Each row was made from one small tree. The marks that hang from a mark follow it in brackets, in the order of their numbers. Every link used is in the known rows. Write each row's tree.
Known rows
z249[z462[z332 z615 z717]]: [-0.53  5.96  1.55 -0.79  2.68  1.70 -1.22  2.20 -1.61  1.89  0.03  1.77
 -3.62  0.08  1.43  1.65 -1.99  0.80  2.98  3.12 -3.16 -3.31]
z332[z462[z249 z502 z615 z717]]: [ 0.13  2.88  3.95  3.75  3.54 -1.12 -3.69  4.60 -1.67  0.45  0.87  1.43
 -1.33 -0.09  1.26 -1.12 -1.79  0.92  2.14 -1.53 -3.85 -3.40]
z717[z462[z249 z502]]: [-0.87  1.91 -1.82  3.22 -3.13 -4.32 -0.50  0.29 -0.54  1.12  0.40  1.11
  2.69  0.14 -1.19 -1.31  0.09 -1.52  0.14 -1.51 -0.71 -2.88]
z462[z83 z249 z717]: [ 1.85  6.51  0.32  2.22 -0.63 -3.30 -2.24  2.06 -1.70  3.39 -2.31  2.05
 -1.44 -0.72  2.80 -0.16  0.86 -2.72  1.99  0.74  3.32 -2.20]
z717[z462[z332[z457] z502 z615]]: [ 0.26  2.36  1.95 -1.46  0.33  1.00 -1.25  2.00 -0.01  0.66  1.39  1.49
  0.17  0.42  0.43 -1.46 -3.49  2.31  1.05 -0.65 -3.61 -2.30]
z615[z462[z83 z332 z502 z717]]: [ 1.53  2.85  1.17  1.80 -4.40 -1.04 -4.31  2.13 -1.97  4.25  2.67  1.89
 -1.97  0.32  0.54  1.34 -1.28 -0.44  2.07  2.47  2.95 -2.35]
z462[z83 z332[z457] z502 z615]: [ 2.80  0.74  2.73 -1.69  1.46  2.21 -2.60  3.69  0.71  0.70 -0.89  0.29
 -2.14 -1.04  2.27 -2.90 -2.26  2.89  2.48 -2.10  0.96 -4.11]
z83[z462[z332]]: [-0.89  5.75 -0.69  0.03 -2.67  0.62  2.84 -1.05 -1.89  2.17 -1.25  1.58
 -0.32 -0.27 -0.23  0.32 -0.61 -0.47  1.45  0.78 -3.38 -1.36]
z615[z462[z83 z249 z332[z457[z41]] z717]]: [ 0.14  2.13  2.64 -5.49 -1.78 -0.02 -0.28  3.74 -6.51  2.47  6.85  4.11
 -2.38  0.42  2.86  0.23 -2.88 -2.22  3.74  3.03  3.10 -0.22]
z249[z462]: [-0.50  6.31 -5.11  3.14  0.26 -1.84  2.43 -4.07 -1.74  2.35 -2.90  1.46
 -3.26  0.59 -0.92  1.95  0.20 -1.14  1.44  0.53 -2.69  1.00]
z462[z83 z332 z502 z615 z717]: [ 2.90  1.88  4.43  1.55  0.06  1.52 -5.77  6.70  0.96  1.70 -0.81 -0.03
 -2.62 -0.80  1.76 -1.35 -1.08  1.45  2.46  0.45  2.56 -6.30]
z615[z462[z332[z457] z717]]: [ 0.15  8.12  0.65 -2.63 -1.43  0.57  0.77 -2.55 -3.68  4.50  0.44  5.36
 -2.41  0.85  2.60  2.00 -4.20 -0.17  2.50  4.37 -4.30  1.29]
z615[z462[z83 z249]]: [-0.95  4.78 -3.49  0.16 -2.58 -2.98  0.07 -0.57 -1.69  5.45  1.44  1.64
 -1.95 -0.66  1.50  0.24  0.86 -5.18  1.14  0.27  4.36 -0.14]
z142[z41]: [-0.57  3.83 -5.05  2.20 -2.46  0.14  1.07 -1.84 -1.94 -0.39 -7.24  1.60
 -3.25  1.50 -1.91 -2.17  0.65 -2.68  1.37  2.24 -2.12 -0.31]
z457[z41[z142] z332[z462[z83 z502]]]: [ 3.12 -3.87 -1.14 -0.05 -4.32 -0.65 -0.02  5.75 -2.04 -3.92  6.37 -2.96
 -2.96  1.74 -2.68  1.30 -0.11  1.88  4.68 -5.05  3.55  1.36]
z332[z457[z41] z462[z249 z502 z615 z717]]: [ 0.59  0.36  5.84  1.11  5.23  0.91 -2.26  6.27 -4.76 -2.04  4.01  2.34
 -2.98  1.02  1.30 -1.48 -3.51  1.98  3.02 -1.64 -4.94 -0.94]
z615[z462[z332]]: [-1.29  4.76 -3.33 -2.05 -4.58  0.56  2.76 -2.88 -1.18  4.24 -0.77  3.03
 -2.14  0.31 -0.15  0.49 -2.16 -2.77  1.73  2.13 -1.23 -1.14]
z502[z462]: [ 0.77  7.07 -4.21  3.18 -1.18 -2.05  1.81 -1.41 -1.63  3.53 -3.72  1.60
 -3.39  1.19  0.76  1.94 -1.63 -1.45  0.03 -1.04 -3.83  2.21]
z332[z457[z41[z142]] z462[z83 z717]]: [ 4.48  5.25  1.19  1.92  0.65 -1.47 -0.29  4.09 -5.64 -1.59  4.95  0.37
 -5.58  3.04  2.62  4.59 -2.74  0.34  2.54 -0.33  0.99  6.85]
z249[z462[z83]]: [ 0.85  6.06 -5.05  3.71  0.01 -2.90  0.00 -2.22 -2.02  3.22 -1.07  0.14
 -4.04  0.05 -0.28  2.20  1.57 -1.55  1.44 -0.22  2.56  2.06]
z462[z249 z502 z615 z717]: [ 0.62  2.51  3.89  2.52  2.55  0.20 -3.77  5.74  0.94  1.16 -2.66  0.99
 -0.84 -0.65  2.31 -1.97 -0.60  0.03  1.64 -0.12 -2.45 -7.44]
z717[z462[z83 z332[z457] z502 z615]]: [ 1.48  1.86  2.20 -0.90 -0.01 -0.09 -3.59  3.79 -0.36  1.42  3.30  0.23
 -0.43 -0.05  0.85 -1.26 -2.25  1.70  1.08 -1.15  1.66 -1.37]

Write each row's tree
[ 1.47  6.75  2.82 -2.14  4.68  0.96 -2.94  2.58 -3.23  2.25  2.59  1.81
 -4.18 -0.19  3.60  1.87 -2.34  2.37  3.37  2.41 -0.35 -0.09]
z249[z462[z83 z332[z457] z615 z717]]
[-1.34  2.38  0.78 -4.79  0.98  0.50  1.40  4.83 -0.97  1.61  0.81  1.31
 -0.50 -0.77  3.12 -1.63 -3.16 -0.50  2.01 -1.39 -2.92 -4.81]
z502[z462[z249 z332 z615]]
[-0.98  8.30  1.80  2.95  0.52 -2.14 -0.05  1.42 -3.36  2.88 -0.45  2.67
  0.17 -0.36  1.99  1.56  0.75 -1.78  1.25  1.79 -3.98 -1.49]
z83[z462[z249 z717]]
[ 2.33 -0.06 -2.66 -2.02 -3.87 -0.42  2.20  4.17 -2.71 -2.57  5.45 -2.10
 -4.28  1.84 -1.72  2.30 -0.31 -0.53  4.57 -3.54  4.00  3.74]
z457[z41[z142] z332[z462[z83]]]
[-0.40 -1.09  2.20 -1.55 -1.65 -1.58 -3.82  6.63  0.51  1.02  4.74 -0.82
  1.98 -1.18  0.46 -2.93 -0.33 -0.69  1.58 -1.77  4.87 -6.30]
z717[z462[z83 z249 z332 z502 z615]]
[ 2.28  3.98  2.28 -0.09 -2.24 -0.56 -3.59  0.71 -3.23  3.81  3.23  3.35
 -1.85  0.55  2.10  1.30 -2.85  1.75  2.35  2.34  0.68 -0.10]
z615[z462[z83 z332[z457] z502 z717]]
[ 2.57 -1.20  1.40  0.72 -3.23  0.04 -0.23  5.65 -2.79 -4.28  4.91 -0.70
 -2.73  2.58 -2.12  2.71 -1.93  2.90  4.95 -2.06 -2.41  0.47]
z457[z41[z142] z332[z462[z502 z717]]]
[-0.77  1.62  3.20  0.90  0.37  3.03 -1.04  4.30  0.49  0.80  0.23 -0.66
 -0.43 -0.84 -0.17 -1.07 -0.74  1.85  1.24 -0.85 -4.00 -5.63]
z83[z462[z332 z502 z615]]
[ 0.79  4.97  0.37 -1.10 -1.30 -3.89 -1.57  1.52 -3.72  1.85  3.02  2.17
 -1.02 -0.67  0.05 -0.28  0.14 -0.11  5.35 -1.65  1.70  0.71]
z457[z332[z462[z83 z249 z717]]]
[ 4.08  6.06  1.76  6.04  1.42 -3.36 -4.00 -0.34 -4.27  1.55  0.88  2.33
 -3.13  1.09  1.14  1.34 -2.28  2.95  2.06 -1.35 -1.52  4.22]
z332[z457 z462[z83 z502 z717]]
[-2.35  3.02  0.40 -4.08 -0.99 -0.52  0.58  3.28 -0.01  1.55  1.89  1.44
  1.34 -0.76  0.83 -2.32 -1.76 -2.51  1.59  0.25 -0.13 -4.86]
z717[z462[z249 z332 z615]]
[-2.16  5.21 -0.98  0.23  0.71 -1.74 -0.16  2.43  0.28  2.68  0.18  0.95
 -0.28 -0.41  0.81 -0.95 -0.24 -4.01  0.18 -0.20 -0.64 -2.36]
z717[z462[z249 z615]]
[ 2.17 -0.32  3.04 -2.99 -3.12  2.22  0.28  4.78 -3.58 -1.62  6.33  1.71
 -2.10  2.89  2.30  3.39 -4.68  2.02  2.78  2.42 -2.45 -0.69]
z615[z462[z332[z457[z41[z142]]] z502 z717]]
[ 0.67  3.15  0.89  3.34 -2.28 -3.38 -4.47  2.76 -2.25  4.49  2.73  1.79
 -0.99 -0.18  1.56  0.86  0.42 -2.26  1.35  1.22  3.38 -2.47]
z615[z462[z83 z249 z502 z717]]
[ 1.46  1.86  3.19  1.70  2.04  0.43 -5.63  5.43 -1.25  1.30  2.88 -0.48
 -2.99 -0.25  0.99  1.00 -0.51  2.57  3.09  1.14  1.78 -4.65]
z249[z462[z83 z332 z502 z615 z717]]
[ 0.59  4.98  0.97 -4.18  2.21  3.38  1.85  0.56  0.35  1.36 -3.61  2.48
 -2.64 -0.59  2.83 -2.16 -3.60  1.05  2.42  0.06 -4.12 -2.73]
z462[z332[z457] z615]
[ 1.24  1.89 -1.09 -4.42 -3.93  0.36  4.28  2.65 -2.92 -2.77  4.93  0.85
 -0.74  2.92  0.90  2.44 -3.93 -0.24  1.79  0.57 -0.78  2.16]
z717[z462[z332[z457[z41[z142]]]]]
[ 0.09  5.79  4.75 -5.40  4.11  0.61 -0.54  5.15 -3.40  1.82  1.92  3.78
 -0.83 -0.16  5.92 -0.18 -5.22  1.96  2.78  0.74 -5.97 -2.36]
z502[z462[z249 z332[z457] z615 z717]]
[ 2.58  2.90 -1.84 -1.26 -0.64  1.51  4.53  1.81 -1.62 -2.26 -1.09  0.44
 -3.97  2.33  2.14  2.15 -2.46 -0.42  1.74 -0.69 -2.06  1.92]
z332[z457[z41[z142]]]
[ 1.40  3.49  0.07 -1.76 -0.32  1.92 -1.10  3.48  1.40  2.60 -2.38 -0.26
 -3.52 -1.24  1.68 -1.96 -0.73 -1.53  2.07 -0.43  3.55 -4.09]
z462[z83 z332 z615]
[ 1.27  0.36  0.35  1.18  0.26  0.10 -3.27  3.59  0.27  0.66  1.91 -1.44
 -3.37 -0.71 -2.24 -1.61  0.13  1.96  4.04 -4.71  1.05 -0.95]
z457[z332[z462[z83 z502 z615]]]
[ 0.02  3.87  5.91  2.28  1.11  2.68 -3.67  5.85 -0.64  1.32  0.77  0.53
 -0.94 -0.43  0.99  0.46 -1.27  2.47  1.65  1.58 -4.77 -5.66]
z83[z462[z332 z502 z615 z717]]
[ 1.60  0.43 -1.14  2.85 -1.84 -2.99 -1.91  2.07  0.17  1.35 -1.86 -0.01
  0.36 -1.15  0.68 -2.75  1.36 -0.78  1.61 -3.20  3.89 -4.66]
z462[z83 z249 z502]
[-1.62 -0.78  1.96 -2.19 -1.49 -0.54 -1.60  4.88  0.75  0.17  2.76  0.51
  2.83 -0.76 -0.20 -3.12 -1.61 -0.11  1.51 -1.31 -0.48 -7.23]
z717[z462[z249 z332 z502 z615]]
[ 0.92  6.67  2.40  1.45  3.31 -2.21 -4.14  7.30 -2.08  4.16  1.36  0.59
 -3.30 -0.35  4.74  1.41 -0.80 -2.10  0.99 -0.14  1.31 -1.27]
z502[z462[z83 z249 z615 z717]]
[ 0.80  4.30 -2.09  1.44  0.89 -0.10  3.77 -2.21 -5.29 -0.41 -0.03  3.09
 -5.16  1.98 -1.17  0.11 -3.22 -0.50  2.26 -1.70 -4.49  5.80]
z332[z457[z41] z462]
